What can hang from each mark
j945: j615
j587: j593 j615
j593: j587 j679
j679: j233 j593 j615
j233: j587 j679
j615: j587 j945

Every row comes from one small tree of marks. The marks that hang from a mark follow it in brackets, in the order of their numbers. Every link used is in the known rows. Which tree was each row made from?
Known rows
j233{j587 j679{j615}}: [ 0.11 -0.42 -0.53 -0.18  0.11 -0.16  0.16 -0.30 -0.54 -0.09 -0.04  0.33
  0.21 -0.10  0.19 -0.04  0.17  0.73  0.19 -0.18]
j679{j233 j593 j615}: [ 0.03 -0.08 -0.39 -0.02 -0.17 -0.33  0.09  0.34 -0.55 -0.20  0.02  0.36
  0.00  0.05 -0.04  0.03 -0.12  0.14  0.12 -0.07]
j593{j679{j615}}: [-0.04  0.15 -0.18 -0.30  0.04 -0.15 -0.02 -0.17 -0.18 -0.17  0.13 -0.05
 -0.21  0.55  0.16  0.00  0.56  0.17  0.16 -0.05]
j593{j587{j615{j945}} j679}: [ 0.01  0.23  0.46  0.17  0.18 -0.21  0.00 -0.64  0.04 -0.32  0.18 -0.66
 -0.43  0.54 -0.15 -0.17  0.41  0.09 -0.08  0.18]
j679{j615{j945}}: [ 0.00  0.11 -0.09 -0.05  0.05  0.01  0.13  0.00 -0.25 -0.42  0.04  0.27
 -0.21  0.12 -0.03 -0.24  0.37  0.29 -0.02  0.07]
j587{j593 j615}: [-0.20  0.40  0.10  0.25 -0.06 -0.04 -0.08  0.04  0.13 -0.21 -0.05 -0.45
  0.31  0.12 -0.13 -0.09  0.11  0.09 -0.17  0.02]
j615{j587{j593} j945}: [ 0.09  0.46  0.25  0.34  0.06  0.15  0.06 -0.01 -0.26 -0.44 -0.04  0.08
  0.31 -0.60  0.06 -0.04 -0.24 -0.02 -0.18  0.08]
j593{j587 j679{j233 j615}}: [ 0.00 -0.08 -0.11 -0.14 -0.18 -0.38 -0.18 -0.40 -0.41 -0.18  0.17 -0.43
 -0.28  0.65  0.14  0.36  0.18  0.12  0.07 -0.02]
j679{j233 j593{j587{j615}}}: [ 0.04 -0.06  0.07  0.32 -0.06 -0.48  0.05 -0.08 -0.30 -0.13  0.08 -0.29
  0.03  0.12 -0.28  0.02 -0.26  0.17 -0.13  0.11]
j587{j593{j679{j615{j945}}}}: [-0.07  0.42  0.19 -0.01  0.03  0.07  0.02 -0.21 -0.14 -0.47  0.01 -0.21
 -0.40  0.43  0.17 -0.28  0.41 -0.09  0.06 -0.11]
j945{j615}: [-0.17  0.17 -0.03 -0.01 -0.12 -0.01 -0.22  0.21 -0.29 -0.18  0.05 -0.01
 -0.03  0.18 -0.02  0.36  0.29  0.05 -0.14 -0.01]
j679{j593 j615{j587 j945}}: [ 0.30  0.10 -0.03 -0.03  0.24 -0.14  0.40  0.12 -0.47 -0.47  0.05  0.81
 -0.29 -0.57  0.05 -0.23 -0.01  0.22  0.13  0.16]
j679{j233{j587} j593 j615{j945}}: [ 0.21 -0.25 -0.40  0.16 -0.16 -0.19  0.29 -0.01 -0.65 -0.39 -0.02  0.32
 -0.05 -0.16 -0.12 -0.16 -0.41  0.24  0.17 -0.30]
j615{j587{j593{j679}} j945}: [ 0.10  0.60  0.35  0.18  0.10  0.13  0.03 -0.23 -0.25 -0.41  0.04 -0.18
  0.07 -0.24  0.14 -0.07 -0.05 -0.24 -0.01 -0.01]
j679{j593 j615{j945}}: [ 0.13  0.06 -0.10  0.01  0.13 -0.18  0.34  0.14 -0.38 -0.41  0.01  0.67
 -0.40 -0.10 -0.06 -0.35  0.19  0.24  0.04  0.06]
j945{j615{j587{j593}}}: [-0.09  0.36  0.20  0.05 -0.13  0.13 -0.23  0.19 -0.30 -0.32 -0.02 -0.04
  0.14 -0.37  0.17  0.50 -0.10 -0.16 -0.11  0.01]
j587{j593{j679} j615}: [-0.20  0.51  0.23  0.10  0.01 -0.04 -0.14 -0.19  0.15 -0.18  0.03 -0.74
  0.08  0.50 -0.02 -0.15  0.32 -0.12  0.03 -0.06]
j615{j945}: [-0.01  0.25  0.05  0.26  0.03  0.01  0.08 -0.02 -0.29 -0.30  0.01  0.09
  0.14 -0.04 -0.17 -0.16  0.11  0.15 -0.21  0.07]
j233{j587{j593{j679}}}: [-0.05  0.25 -0.09  0.23 -0.16 -0.10 -0.04 -0.38 -0.19 -0.11 -0.04 -0.46
  0.26  0.16  0.15  0.20 -0.15  0.06 -0.05 -0.37]

Which tree is each row?
[-0.05 -0.08 -0.46  0.08 -0.46 -0.06 -0.07 -0.03 -0.40 -0.24 -0.09 -0.26
  0.37  0.09  0.09  0.31 -0.42  0.26  0.08 -0.40] : j679{j233{j587{j593}} j615}
[-0.14  0.44  0.32  0.33  0.04  0.13  0.02 -0.02  0.10 -0.43 -0.05 -0.47
  0.12  0.02 -0.20 -0.44  0.13  0.00 -0.16  0.07] : j587{j593 j615{j945}}
[ 0.01  0.13  0.33  0.31  0.13 -0.18  0.06 -0.41  0.02 -0.38  0.10 -0.34
 -0.20  0.25 -0.24 -0.17  0.22  0.31 -0.24  0.26] : j593{j587{j615{j945}}}
[ 0.19 -0.08  0.06  0.14  0.15 -0.36  0.32 -0.26 -0.38 -0.45  0.09  0.55
 -0.66  0.01 -0.04 -0.12  0.14  0.36 -0.16  0.22] : j679{j593{j587} j615{j945}}
[ 0.09  0.07  0.15 -0.04  0.15 -0.24  0.07 -0.61 -0.21 -0.40  0.17 -0.12
 -0.66  0.55  0.12 -0.06  0.51  0.20 -0.03  0.10] : j593{j587 j679{j615{j945}}}
[ 0.19  0.27  0.06 -0.26  0.23  0.02  0.14 -0.22 -0.32 -0.43  0.16  0.06
 -0.32 -0.06  0.19 -0.09  0.38  0.06  0.25  0.08] : j593{j679{j615{j587 j945}}}
[ 0.18  0.16 -0.06 -0.23 -0.04  0.01  0.03 -0.10 -0.52 -0.43  0.15 -0.18
 -0.17  0.00  0.11 -0.05  0.06 -0.14  0.35 -0.05] : j593{j679{j233 j615{j587 j945}}}
[ 0.03  0.52  0.16  0.07  0.03  0.00 -0.07 -0.15 -0.20 -0.18  0.04 -0.18
  0.26 -0.15  0.24  0.21 -0.04 -0.19 -0.02 -0.03] : j615{j587{j593{j679}}}
[-0.13  0.30 -0.12 -0.16 -0.29 -0.06 -0.24  0.00 -0.33 -0.24  0.01 -0.49
  0.03  0.50  0.17  0.07  0.09 -0.17  0.15 -0.27] : j587{j593{j679{j233 j615}}}
[ 0.19 -0.22  0.01  0.24  0.31 -0.49  0.15 -0.28 -0.61 -0.03  0.01  0.51
 -0.04 -0.30  0.03 -0.02  0.00  0.54 -0.20  0.20] : j233{j679{j593{j587}}}
[ 0.03  0.23  0.03 -0.24  0.11 -0.01  0.09 -0.24 -0.23 -0.39  0.11 -0.04
 -0.40  0.42  0.08 -0.28  0.57  0.10  0.17 -0.05] : j593{j679{j615{j945}}}
[-0.12  0.58  0.45  0.20  0.09  0.10 -0.04 -0.28  0.12 -0.38  0.01 -0.74
 -0.13  0.38 -0.11 -0.46  0.32 -0.21  0.02 -0.04] : j587{j593{j679} j615{j945}}
[ 0.11  0.31  0.12  0.00  0.03  0.13  0.12  0.02 -0.24 -0.58 -0.02  0.24
  0.00 -0.43  0.17 -0.09  0.00  0.11 -0.01  0.07] : j679{j615{j587{j593} j945}}
[ 0.05  0.19 -0.06  0.05 -0.04  0.02  0.09 -0.45 -0.20 -0.45 -0.02 -0.25
 -0.28  0.23  0.20 -0.16  0.11  0.11  0.14 -0.35] : j233{j587{j593{j679{j615{j945}}}}}
[ 0.10  0.01  0.23  0.48  0.03 -0.36  0.14 -0.20 -0.33 -0.35  0.08 -0.27
 -0.23  0.05 -0.38 -0.25 -0.25  0.07 -0.11  0.14] : j679{j233 j593{j587{j615{j945}}}}
[-0.02  0.33  0.21  0.29  0.03  0.06  0.07 -0.53  0.06 -0.37 -0.02 -0.78
  0.02  0.21 -0.09 -0.31  0.01 -0.03  0.10 -0.27] : j233{j587{j593{j679} j615{j945}}}
[ 0.00  0.44  0.10  0.11 -0.20 -0.01 -0.23  0.04 -0.41 -0.19  0.04 -0.53
  0.46 -0.14  0.18  0.29 -0.36 -0.30  0.08 -0.18] : j615{j587{j593{j679{j233}}}}
[ 0.04 -0.25 -0.26  0.14  0.16 -0.12  0.12 -0.34 -0.28 -0.02 -0.03 -0.25
  0.42 -0.22 -0.07 -0.21  0.08  0.65  0.16 -0.06] : j233{j587{j615} j679}
[-0.07  0.34  0.09  0.00 -0.17  0.09 -0.15 -0.09 -0.35 -0.48  0.00 -0.51
 -0.12  0.41  0.09 -0.25  0.07 -0.26  0.16 -0.25] : j587{j593{j679{j233 j615{j945}}}}
[-0.06 -0.11 -0.31  0.22 -0.27 -0.13 -0.04 -0.10 -0.24 -0.09  0.03 -0.62
  0.55  0.14 -0.25  0.12 -0.33  0.27  0.08 -0.22] : j679{j233{j587{j615}}}
[ 0.22 -0.22 -0.02  0.33  0.36 -0.16  0.43 -0.31 -0.44 -0.22 -0.07  0.18
  0.05 -0.52 -0.21 -0.67 -0.07  0.48  0.20 -0.03] : j233{j587{j615{j945}} j679{j593}}
[ 0.06  0.25  0.03  0.08 -0.16  0.13  0.01  0.13 -0.46 -0.56 -0.04 -0.03
  0.26 -0.40  0.11  0.02 -0.31 -0.08  0.07 -0.05] : j679{j233 j615{j587{j593} j945}}
[ 0.02 -0.01 -0.31  0.13 -0.29 -0.17 -0.10 -0.27 -0.48 -0.02  0.07 -0.55
  0.40  0.27 -0.02  0.32 -0.29  0.05  0.10 -0.39] : j593{j679{j233{j587}}}
